What can hang from each mark:
zavu: kiti tidefa
mavi: bilik
kesirul: sanezi
dezagi: golok
migun: dezagi gagen kekepu
gagen: bigin fimuko migun
sanezi: bigin patu tidefa tifu
seba: fimuko tidefa
fimuko: sanezi seba
tidefa: zavu
golok: miza
meku: kiti
kekepu: kiti mavi migun
kiti: kekepu meku

In the rows, zero is written as 128.
Known rows, with every way that one mark hangs from another:
dezagi(golok(miza)): [126 152 139 163 150  87 145 131 150 111 161 138 115 132  75 121 185 173
 115 138 164  78 100  73  97  87  95 124 129  85 144 164 140 124 159 119
  91  93 141 168  92 161 103 114 133 124]
tidefa(zavu(kiti(meku))): [104 130 131 149 171 118 133  89 163 107 151 134 126 138  75 143 216 153
 137 108 147 108 105 111 142 142 128 119 115  66 130 123 149 136 167 104
 107 114 119 149 104 174 116 120  81 120]
zavu(kiti(kekepu meku)): [104 134 153 127 156 110 122 108 169 109 150 126 118 166  65 135 213 161
 117 107 158 107  99 132 142 123 145  97 114  54 144 122 141 129 143 111
 115 119 143 101 140 178  90 127  88 147]
seba(fimuko tidefa(zavu(kiti(kekepu meku)))): [103  90 112 129 169 115 154  77 149 110 130 115 121 151  90 125 189 167
 133  97 193 152  91  73 141 152 149  91 133  29 171 107 153 141 157 109
 109 117 133 168 129 170 115 108 104 127]
kekepu(migun): [139 150 149 140 161 100 144 109 161 120 152 124 116 134  87 141 163 150
 129 112 144 106 141  78 120 104 110  91 116  83 128 131 137  98 172 135
 109 110 116 153 101 158 106  95  95 118]
sanezi(bigin patu tidefa(zavu) tifu): [116 175 161 165 141 119 147 153 150 115 108 224 156 163 131 150 140 211
 127 129 153  87 145 102 115 113 113 114 159  85 120 121 151 132 126 106
  98 134 158 162 139 115  97  80 150 104]
kesirul(sanezi(bigin patu tifu)): [127 158 144 180 103  89 147 146 164 124 138 217 159 165 124 148 178 205
 113 120 139  74 129 117 112  96 127 110 173  85 125 133 154 133 134 122
 113 144 145  90 151 127  95  85 151 103]
meku(kiti(kekepu(migun))): [133 110 171 100 163  99 126 123 169 129 157 109 123 163  77 130 176 159
 122  90 185 104 168  88 112 115 138 101 121  81 133 141 146  93 176 137
  96  94 128 150 107 169 102 103  96 142]
kiti(kekepu(migun)): [128 139 170 123 157  87 144 117 161 124 148 120 108 156  79 136 161 147
 122 103 146 112 132  91 118 111 131  74 105  67 134 135 137  96 156 128
 100 101 141 149 123 160  93  98  94 138]
tidefa(zavu(kiti(kekepu))): [ 99 117 160 127 147 102 141 100 159 114 139 134 120 151  83 138 194 161
 144  93 163 114 103 105 136 138 132 107 108  57 136 135 171 124 144 102
  88 106 139 149 119 160 116 116  91 136]
meku(kiti(kekepu(mavi(bilik) migun))): [135  95 156 104 193 103 120 122 163 131 176 111 126 171  48 138 166 141
 136  71 197 120 176  76 100 123 113 100 107  77 124 101 100  95 174 145
  92  98 136 168 125 168  96 105  79 138]
kiti(kekepu): [126 135 156 140 148  90 149 135 155 123 150 149 114 149  78 135 173 168
 122 114 143 101 107 100 124 113 130  83 108  57 141 131 147 122 140 113
 107 108 149 134 133 158 106 111  98 130]
fimuko(sanezi seba(tidefa(zavu(kiti)))): [132 151  89 141 171 119 161  83 194 106 119 139 129 104 106 152 204 172
 156 111 178 116 101  70 124 120 142 104 131  67 146 107 184 163 166  82
 115 144  88 176 112 168 152 103  98 106]
meku(kiti(kekepu)): [133 104 161 117 159  94 134 137 164 129 156 138 132 156  79 126 185 180
 120 100 177  89 143  95 115 107 137 107 121  75 134 133 161 117 160 125
 102  98 137 134 121 169 105 115  96 143]
dezagi(golok): [134 141 125 176 156  82 144 113 155 113 157 146 127 133  78 129 162 180
 121 120 145  81  99  65 115  84  91 115 122  83 138 144 136 116 160 112
 108  89 126 164 102 156 115 107 122 126]
kiti(kekepu(mavi migun) meku): [128 147 148 131 181  95 136 133 159 113 188 111 114 177  35 133 177 139
 119 107 150 125 138  98 109 138 140  77  92  45 127 105  83  95 165 133
 113 108 129 142 147 176  70  98  84 118]
kekepu(kiti mavi(bilik) migun): [138 109 122 131 188 124 142  99 161 115 177 100 123 149  64 141 163 141
 157  96 159 144 163  55  89 128  97  95 100  89 122 107  80  88 175 144
  92 111 100 162 107 173  98 101  86 129]
tidefa(zavu(kiti(kekepu(migun(dezagi)) meku))): [109 140 149 103 183 116 128  56 174  95 155 106 119 157  70 145 191 131
 133 100 153 126 137 120 132 144 170 106 100  71 117 118 125 118 168 114
  89 105 138 148 127 161 102 120  86 111]
migun(dezagi gagen(fimuko(sanezi)) kekepu(kiti)): [166 150  87 137 198 126 148  54 192 110 127 138 143 115  81  98 179 154
 115 110 151 122 155  90 116 125 174 125 132  99 145 125 127 127 154 112
 113 160  78 117 134 178 121 140 105  88]
sanezi(bigin patu tidefa(zavu)): [120 159 162 161 151 115 141 120 155 124 129 218 150 152 112 153 137 200
 124 120 161  89 146  86 130 116 119 104 158  93 105 127 176 126 140 107
  96 123 141 174 130 119 101  84 126  94]
fimuko(sanezi(bigin patu tidefa(zavu)) seba): [128 185 126 159 157 108 149 123 195 129 117 215 155 138 118 167 154 199
 126 118 171  74 134 109 121 119 147 102 158  87 101 103 195 150 148  62
 125 148 118 166 138 134 120  83 129  93]
seba(fimuko(sanezi(bigin patu)) tidefa(zavu)): [129  98 104 178 141  95 163  79 157 137 123 198 145 131 133 135 145 202
 140  91 173 112 109  41 112 142 152 116 191  47 136 113 192 142 163  96
 119 130 109 178 132 140 154  85 142  91]
kiti(kekepu(migun(dezagi gagen(fimuko))) meku): [141 175 150 120 201 102 122  76 172 106 147 101 120 162  56 132 148 114
 101 110 159 117 160 123 130 146 161  80 113  86 153 122  88 112 149 126
 123 120 146 148 140 162  84 125  89  95]
zavu(kiti tidefa): [122 116 138 129 160 115 130 100 182 118 131 149 113 135 118 153 195 180
 137 123 163  96 116  94 160 105 100 114 116  90 137 114 180 122 152 129
 116 148 125 139 112 165 104 114 114 127]
zavu(kiti(kekepu meku) tidefa): [102 115 149 110 168 109 120 103 185 116 141 133 110 169  89 146 204 173
 124 117 162 111 107 123 162 129 134  96 104  59 138 106 158 138 134 121
 124 147 154 117 139 179  77 125 105 145]
kesirul(sanezi(patu tidefa tifu)): [137 203 136 166 134  96 151 166 166 126 121 207 157 155 114 141 205 216
 100 136 151  75 151 111 138  85 114  88 152 104 137 112 153 126 140 124
 115 137 155 128 159 122  81  78 139 111]
seba(fimuko(sanezi) tidefa): [152 128 100 167 159 104 180  98 164 125 132 150 121 108 115 129 171 190
 133 102 170 117 101  48 122 108 138 106 156  48 175 110 165 127 174 112
 137 124 109 164 117 166 144  95 112 107]
kiti(kekepu(mavi(bilik) migun(dezagi))): [145 137 146 114 196 110 142 101 157 114 174 129 113 166  56 145 134 131
 139  89 150 130 159  87 109 112 133  93  93  86 121  86  79  95 155 124
  93 109 157 166 142 145  96 105  85 106]
migun(gagen): [154 155 146 143 174 108 138 117 162 120 133 140 122 135  76 134 161 158
 116 137 153  82 126  68 121 101 117  87 117  94 150 125 157 131 152 120
 114 121 124 141 123 159 118 106  82 112]
zavu(kiti): [125 137 146 144 149 116 137 102 168 115 139 137 122 135  98 142 199 170
 133 115 160  97 109  99 139  98 109 115 128  82 147 136 164 115 159 119
 103 122 120 121 106 162 115 116 101 129]
fimuko(sanezi(patu)): [134 152 130 163 144  88 133 122 176 139 139 184 136 131  98 131 198 189
 132 107 129  70 116  89 132 113 148 111 144  82 131 107 182 124 169  94
 121 126 110 124 136 161 129 105 112 121]
kesirul(sanezi): [146 152 130 163 140  76 166 129 166 121 166 162 134 127  83 143 201 170
 117 117 136  90 120  95 134  96 111  88 133  79 128 130 161 126 160 126
 115 120 133 131 113 148 110 105  96 107]
gagen(fimuko migun(kekepu)): [135 150 118 186 167 111 129  86 161 143 115 163 119 124  82  87 163 148
  87  94 148 138 133 110 154 140 111  94 132  71 161 135 118 122 142 123
 116 150 101 141 128 145 113 136  85  95]
kesirul(sanezi(bigin patu)): [132 141 136 177 110  74 143 116 170 136 158 206 153 152 113 154 179 196
 106 114 140  76 127 104 123 102 126  98 169  94 104 132 178 122 149 122
 107 133 138 106 134 134 103  92 132 101]
kekepu(mavi migun(dezagi gagen(bigin))): [162 181 150 131 199 115 138 112 165 110 173 123 124 153  64 131 139 137
 125 129 168 103 166  74  88 112 124 100 119  95 134 105  89 107 171 126
 116 132 109 168 126 131 121 101  73  77]
tidefa(zavu(kiti(kekepu(mavi migun) meku))): [ 98 129 143 122 184 109 128  99 164 100 179 102 117 175  39 135 203 132
 140  95 172 135 129 101 118 161 140 102  97  39 124 105  99 101 170 115
  97 109 114 156 134 176  83 105  77 120]
migun(gagen(bigin fimuko) kekepu): [142 165 143 164 175 106 127 112 163 130 114 152 134 150  72  99 159 149
  95 115 168 126 143 119 138 124 117  94 140  67 157 143 124 135 137 113
 122 160 108 140 113 144 115 133  86  97]

Rows:
[141 167 143 119 205 135 128  88 181 103 165  84 135 160  70 125 166 135
 125 136 143 116 174  95  93 134 153  94 123 103 128 129  92 127 177 133
 123 127  86 139 108 167 122 121  77 110]
kekepu(kiti(meku) migun(dezagi gagen(bigin)))
[144 142  85 143 198 153 128  66 179 120 152 140 133 135  74  79 187 155
  89 119 112 134 149  92 125 133 167  98 116  90 128 122 106 138 167 119
 113 142  85 103 150 172 108 135  77  94]
gagen(migun(dezagi kekepu(kiti(meku))))
[131 122 154 123 184  97 136 114 153 125 169 120 115 168  51 146 146 132
 138  87 162 137 147  81 108 124 113  78  91  61 131  99  90  99 155 128
  96 110 146 168 140 155  90  99  77 127]
kiti(kekepu(mavi(bilik) migun))
[114 133 158  87 200 123  97  79 197 111 130  88 108 175  77 148 186 142
 118 124 182 115 135 100 149 133 135  72 102  81 145 107 155 126 153 145
 122 151 134 129 150 180  68 108  88 137]
zavu(kiti(kekepu(migun(gagen)) meku) tidefa)
[122 139 136 143 178  95 143 148 153 115 184 139 123 173  33 126 190 157
 119 115 141 106 116 105 111 135 140  91  96  40 131  97  94 118 148 111
 120 114 141 126 155 175  85 114  84 121]
kiti(kekepu(mavi) meku)
[152 122 148  94 188 105 136 115 168 111 196 116 126 163  61 127 169 153
 130  97 184 102 182  81  88 111 155 117 108  94 120 109 102  76 181 135
  91 102 129 152 132 163 102 101  93 100]
meku(kiti(kekepu(mavi migun(dezagi))))
[112 129 102 113 180 124 140 100 177 102 133 114 127 152  76 148 198 160
 136 119 178 133 102 102 138 141 156  76 107  50 150 110 150 167 147  89
 100 136 123 165 135 174 106 111  91 120]
fimuko(seba(tidefa(zavu(kiti(kekepu meku)))))
[121 186 148 180 132  96 160 146 162 120 121 229 168 158 128 158 168 212
 114 125 154  84 143 109 120 112 117 105 171  92 102 124 161 139 130 114
 108 137 157 150 146 107  90  73 155  92]
kesirul(sanezi(bigin patu tidefa(zavu) tifu))
[138 159 123 161 134  99 139 120 195 138 131 198 142 140 111 162 168 190
 121 116 152  71 109 119 112 106 150 110 161  87 113 110 186 145 149  71
 130 151 100 108 142 155 130  95 131 104]
fimuko(sanezi(bigin patu) seba)
[123 130 144 125 195 107 123 119 161 121 176 109 119 178  27 139 160 123
 126  89 154 143 144 104 112 145 124  73  94  48 126  86  67 112 158 125
 110 108 149 152 145 170  79 110  68 132]
kiti(kekepu(mavi(bilik) migun) meku)
[119 152 159 128 168  98 132 117 164 119 160 108 118 169  56 136 173 141
 114 109 143 115 131 118 124 130 148  74 105  54 124 122 118 112 159 128
 118 102 141 135 128 173  83 104  87 135]
kiti(kekepu(migun) meku)
[178 158 114 126 191 132 143  93 167 113 130 163 131 131  79 101 151 157
  96 138 141  98 144  80 128  81 154  96 112 114 133 114 146 134 153 105
 102 141 119 111 152 153 115 114  79  78]
migun(dezagi gagen kekepu)
[142 196 134 175 155 117 185 142 166 123  99 179 131 127 124 131 174 206
 118 120 183  97 109 113 110  93 118 127 152  54 171  98 150 125 151  96
 153 127 126 152 144 144 110  88 132 120]
seba(fimuko(sanezi(tidefa tifu)))
[140 191 144 163 190  82 121  67 173 109 140 110 126 145  73 119 124 135
 103 111 175 102 149  96 110 116  96 118 144 103 158 159  84 110 162 123
 119 115 112 198  85 129 119 130 112  95]
kekepu(migun(dezagi(golok) gagen(bigin fimuko)))
[134 117  81 160 213 158 123  87 166 130 156 136 133 155  40  89 183 141
 101  91 139 163 146  78 115 150 115  87 104  67 134  89  63 139 159 122
 111 145  86 120 157 181 102 132  58 116]
gagen(migun(kekepu(kiti(meku) mavi(bilik))))
[137 212 171 177 146 125 168 156 183 109 113 204 145 137 122 156 148 206
 119 123 159  81 121 115  96  87 119 127 164  61 134 114 136 138 136 105
 147 139 144 134 141 137 100  93 146 112]
fimuko(sanezi(bigin tidefa tifu))
[139 201 162 176 130 110 176 160 169 106 128 201 156 146 121 157 160 205
 104 132 166  86 138 123 110  75 105 101 165  86 121 126 133 130 127 130
 131 139 158 126 137 119  75  82 146 101]
kesirul(sanezi(bigin tidefa tifu))
[111 132 170 115 145 102 123  92 170 113 139 103 106 160  87 143 190 150
 130  97 174 122 124 106 130 110 130  92 110  73 145 136 151  92 150 131
  92 116 128 132 119 165  97 102  97 142]
zavu(kiti(kekepu(migun)))
[110 112 158 111 153 105 130 107 181 115 130 144 109 161 108 149 191 179
 132 116 163 110 104 106 159 112 119  94 107  71 141 113 183 121 133 126
 109 145 150 134 134 167  90 116 117 140]
zavu(kiti(kekepu) tidefa)
[144 166 115 176 174  98 130  72 163 119 150 150 122 114  88 108 144 166
  99 117 131  81 111  70 123 105  96 115 123 109 153 138 118 129 165 114
 115 101 120 172 127 140 132 125 110  94]
gagen(migun(dezagi(golok)))
[147 160 150 152 181  93 123  90 165 120 128 108 113 132  78 137 149 129
 114 112 179 110 158  87 124 136 103  86 125  97 162 141 122  98 153 135
 119 126 115 165  97 151 100 112  94 107]
kekepu(migun(gagen(fimuko)))
[125 190 127 182 155  80 153 129 195 135 127 150 130 128  91 145 182 161
 122  98 165 102 111 159 122 130 119 108 141  54 149 125 135 147 149  77
 156 153  96 159  94 154 143 131  99 108]
gagen(bigin fimuko(sanezi seba))
[132 107  87 168 154  88 162  83 155 143 121 173 138 117 117 120 180 197
 143  96 156 113 110  37 128 142 147 106 167  54 160  96 192 136 178  91
 112 122 106 185 133 150 159  87 120 101]
seba(fimuko(sanezi(patu)) tidefa(zavu))
[165 175 135 133 191 134 143 100 167 122 133 163 137 146  77  97 149 155
  93 138 143 108 149  95 123  86 147 100 128  98 123 119 138 147 150 105
 113 154 114 121 137 138 133 119  71  83]
migun(dezagi gagen(bigin) kekepu)
[161 148  94 148 179 116 150 113 151  97 186 164 124 137  56  92 182 172
 101 141 156 103 124  64  89  74 130 142 119  87 123 134  97 110 164 108
  78 119 131 146 136 155  99 114 124  76]
migun(dezagi(golok(miza)) kekepu(mavi))
[113 123 133 130 176 125 120  99 187 114 143 140 118 148 102 151 207 173
 131 128 156  99 110 109 164 115 113 109 114  76 133 104 157 136 153 125
 131 149 133 121 119 177  91 124 106 124]
zavu(kiti(meku) tidefa)
[139 120 105 146 183 119 149 130 162 104 197 121 134 153  52 127 201 166
 137 126 143 117 129  77  95 135 128 107 102  66 129 112  82 111 166 124
 114 114  89 123 122 192  91 119  90 119]
kekepu(kiti(meku) mavi)
[172 155 113 140 190 118 140  78 168 112 119 164 132 126  79 106 145 145
  92 121 159 115 153 101 142 107 147 105 123 108 148 126 126 121 139 112
 107 154 120 126 138 146 108 130  94  70]
migun(dezagi gagen(fimuko) kekepu)
[109 169 147 189 138  67 125 117 177 150 132 178 138 146 100 129 193 179
 125  88 149  91 125 131 138 144 131 117 171  59 144 125 149 129 155  97
 134 145 107 151 106 143 144 131 114 118]
gagen(bigin fimuko(sanezi(patu)))
[149 137  93 138 173 112 163 119 163 112 132 147 127 117 102 148 162 166
 143 132 153 116 116  51 120 112 122  78 111  75 141 117 163 159 154  93
 101 132 110 201 104 154 137  92  95  90]
fimuko(seba(tidefa(zavu)))
[152 114  84 130 232 156 127  98 170 114 159 123 143 167  27 103 172 142
 117 116 158 144 151  61 106 133 134  88  99  84 129  90  80 138 156 122
 103 148  96 107 158 190  89 124  64 117]
migun(gagen kekepu(kiti(meku) mavi(bilik)))
[100 125 160  97 176 111 109  87 192 112 147 103 105 170  87 149 198 153
 124 113 166 125 127 114 160 133 137  87 103  62 129 102 147 111 157 138
 117 141 139 134 131 183  69 109 106 141]
zavu(kiti(kekepu(migun) meku) tidefa)
[129 129 104 172 171 124 133  76 166 135 120 135 124 127  87  78 181 153
  99  95 150 151 144  92 135 152 116  97 128  74 161 150 115 114 143 133
 106 152  68 129 119 165 110 135  94 109]
gagen(fimuko migun(kekepu(kiti)))
[110 184 160 166 132 121 168 124 174  96 121 192 157 143 127 165 190 198
 126 117 185 103 129 126 117  99 100 125 164  77 122 131 166 136 134 125
 110 141 143 145 126 119  87  89 145 102]
kesirul(sanezi(bigin tidefa(zavu(kiti)) tifu))
[144 116  87 142 192 131 147 120 167 111 187 136 141 157  46  97 205 165
 118 126 134 140 136  80 109 131 143 105 100  60 117 106  89 116 164 117
 106 135  75  99 141 198  83 118  89 108]
migun(kekepu(kiti(meku) mavi))
[146 169 158 110 185  99 124  94 163  96 152  97 106 151  60 119 149 141
 103 144 180  83 131  73  83  92 140  96 116 107 149 158 122 115 164 132
  83  98 157 176 129 148  95 105 122 112]
kiti(kekepu(migun(dezagi(golok(miza)) gagen)))
[137 171 151 173 131  96 148 123 174 129 143 220 157 149 116 162 169 212
  99 130 162  78 148 104 137  83 118  86 177 106 106 125 183 123 140 130
 114 140 148 125 143 117  85  84 139 101]
kesirul(sanezi(bigin patu tidefa))
[126 203 148 168 171 115 176 147 171 108 113 183 141 122 102 135 180 191
 139 120 147  86 125 103 115 116 117 125 129  56 141 103 147 145 154  95
 131 120 140 182 138 140 121  98 113 111]
fimuko(sanezi(tidefa(zavu) tifu))
[ 94 122 149 129 163 104 129  95 162 108 147 125 127 160  64 137 204 150
 135 102 152 117 100 123 139 153 149 102 105  45 135 126 148 145 147 105
 100 112 136 135 129 170 101 125  83 135]
tidefa(zavu(kiti(kekepu meku)))
